Each row was made from one walk, in order. Every step used is in the known rows, and no mark comes twice. Write each row's walk.
In the rows, 128 means zero.
Known rows
gope liba sufivub tukof: [138 131 125 137 165  78 222 124 108 129 171 112 161 122 155 178 174 105
 126  84 162 156 129 119  61]
zela gope liba peniz: [159 141  96 141 154 103 225 120 119 122 174 118 155 135 139 147 130  98
 105  98 124 131 113 126  48]
lopino liba gope: [189 109 121 158 145  98 200 145 111 114 138 145 182 145 128 149 163 155
 150 108  94 157 123 133  79]
pime liba sufivub tukof: [156 110 129 152 155  80 230 127 125 124 152 128 163 123 152 199 178 128
 126 118 162 165 119 131  58]
pime liba sufivub tukof peniz zela gope: [152  88  93 150 176 100 215 110 157 139 140 127 141 112 122 181 163 130
 134 104 187 126 113 138  83]
zela lopino liba: [147  94 108 158 153  81 189 138 137 127 150 130 180 145 135 145 160 151
 140 120  90 160 139 158  81]
sufivub tukof: [155 127 144 114 136  90 205 123 126 110 141 124 145 167 140 178 173 126
 141 100 122 162 127 161  72]
pime liba peniz tukof: [141 141 134 126 139 105 211 137 132 120 150 121 168 140 156 178 139 139
 100 151 119 154 102 144  72]
zela gope: [178 122 117 147 146  97 207 117 131 113 151 131 143 159 119 148 154 128
 145  99 105 139 130 142  63]
peniz liba pime: [171 129 119 152 140 114 208 119 149 136 150 157 179 160 132 150 176 150
 132 130 115 161 114 135  80]
liba sufivub tukof peniz: [141 120 138  98 150  74 188 129 120 136 136 101 144 162 136 177 188  99
 120  72 155 137  94 139  97]
lopino liba: [159 126 124 145 142  89 201 130 124 114 137 140 168 150 132 144 151 150
 156 124  93 165 145 145  75]
liba sufivub: [152 133 138 144 159  72 195 139 115 124 160 119 150 158 139 161 180 132
 132  96 126 141 118 121  77]
tukof sufivub: [163 161 147 126 150  82 197 115 127  98 132 136 146 166 121 147 169 121
 132  89 113 143 114 141  73]
gope liba: [156 150 128 142 144  92 220 114 129 123 167 129 159 147 147 146 141 121
 133 107 106 157 147 127  59]
gope liba peniz zela lopino: [115 121  98 148 175  99 191 139 157 136 189 117 159 140 149 150 145 144
 100 114 127 128 125 152  80]
lopino liba peniz tukof diber: [114 143 118 106 138 106 159 118  93 118 126 109 174 174 146 151 134 141
 114 124 105 168  93 140 105]
tukof sufivub liba: [167 150 140 125 147 104 218 104 129  95 119 138 154 154 130 156 180 109
 133  79 136 148 108 146  76]
lopino liba sufivub: [149 120 120 158 164  73 198 142 109 125 148 129 171 133 135 149 171 146
 148 111 123 154 132 120  77]
sufivub tukof peniz: [151 126 141  87 129  92 191 119 136 126 125 113 139 180 133 170 168 104
 128  86 126 148 107 162  94]
liba peniz zela gope: [148 125 103 141 166 110 192 130 146 114 160 128 130 156 120 150 149 149
 129 112 129 116 115 154  78]
liba pime: [173 119 141 146 138 113 196 124 143 138 158 139 163 175 140 163 171 148
 129 111  98 162 122 124  62]
zela lopino liba peniz: [134 101 102 141 153  83 184 155 129 128 155 118 182 149 143 151 155 139
 107 121 101 147 108 162  81]
lopino zela gope: [178 121 108 167 155  73 209 125 133 106 133 138 137 155 119 142 141 136
 168 110 101 141 125 162  68]

Which walk is each row?
[201 111 130 171 135 104 224 135 135 119 149 150 173 142 140 174 156 150
 126 124 105 155 114 127  61]
pime liba gope
[123 100 106 137 163 115 190 142 163 126 159 121 153 156 148 166 174 147
 109 108 140 127 105 176  96]
sufivub liba peniz zela lopino
[143 119  82 163 172  69 207  90  92 121 139 113 147 135 140 164 143  99
 147  74 164 158 105 126  71]
lopino zela gope liba sufivub tukof diber
[124 186 135 106 164  97 200 119 109 109 151 112 168 133 144 150 145  99
  94  97 137 140  93 124  74]
gope liba peniz tukof sufivub
[120 145 131  91 127 127 177 106 104 115 125 101 159 188 159 170 154 115
  99  99 129 159  73 146 104]
sufivub liba peniz tukof diber
[146 142 115 121 154  74 195 129 129 135 134 123 161 153 125 140 177 113
 122 101 145 124  90 133 117]
tukof peniz liba sufivub
[150 115  96 139 163 131 213 123 150 112 147 131 138 144 127 158 159 136
 129 101 152 119 109 159  79]
sufivub liba peniz zela gope
[161 135 126 140 133  97 222 134 139 118 154 132 160 152 150 174 139 130
  99 141 115 150 104 143  56]
pime liba peniz
[129 151 145 101 142 100 180 145 117 115 151 108 156 167 148 164 155 133
 108 121 111 143  97 150  88]
liba peniz tukof
[156 130  93 169 173 112 218 104 151 121 172 140 142 124 125 137 135 145
 152 107 127 132 161 131  62]
peniz zela gope liba
[142 133 132 114 148 101 175 121 163 130 137 128 127 181 121 141 153 150
 142 106 113 124 129 155 110]
tukof peniz zela
[151 115  88 144 177  63 222 115 116 136 137 109 146 116 131 157 148  81
 142  71 170 131 101 137  77]
lopino zela gope liba sufivub tukof peniz
[146 158 149 112 153 112 204 106 122  98 117 128 161 144 134 159 180 117
 133  87 139 153 107 146  91]
peniz tukof sufivub liba
[195 133 140 139 149 113 214 119 117  97 119 144 167 149 125 160 191 114
 127  64 136 140  85 134  79]
tukof sufivub liba gope
[140 146  96 147 168  89 214 130 114 116 152 116 157 122 141 146 117 115
 130 119 126 137 105 147  69]
lopino zela gope liba peniz tukof
[137 112  90 163 195  97 221 112 130 128 176 124 145 101 132 167 167 128
 148  85 184 134 145 123  64]
peniz zela gope liba sufivub tukof
[194 111 134 143 135 118 216 133 123 114 137 138 166 157 141 168 184 130
 134  83 118 148 104 139  79]
sufivub liba gope
[163 128  98 170 176  84 225 118 111 131 180 118 159 113 135 148 155 105
 129  82 144 133 131  98  50]
zela gope liba sufivub
[111  85 113 122 180  77 165 139 155 150 153 101 143 150 133 173 195 136
 121  80 165 121 105 160 117]
liba sufivub tukof peniz zela lopino
[130 174 151  96 156  94 179 131 111 100 133 113 156 159 133 156 164 115
 100  99 127 137  78 143  89]
liba peniz tukof sufivub
[173 133  93 178 163  77 230 113 128 113 151 138 147 128 130 135 121 120
 162 107 110 146 140 144  54]
lopino zela gope liba
[160 117 118 106 132 117 203 109 154 147 125 138 172 165 128 167 183 117
 119 107 144 156  89 151 101]
sufivub tukof peniz liba pime
[159 118 107 130 158 110 184 111 162 129 138 128 125 165 106 135 147 141
 147  95 121 113 126 150  99]
tukof peniz zela gope
[127 153 114 136 163 106 205 130 145 124 176 128 146 147 146 148 136 142
 117 119 130 133 131 139  73]
gope liba peniz zela
[152 134 131 113 134 112 215 133 128 112 141 120 155 167 151 168 165 111
 108 101 131 143  96 155  74]
sufivub liba peniz
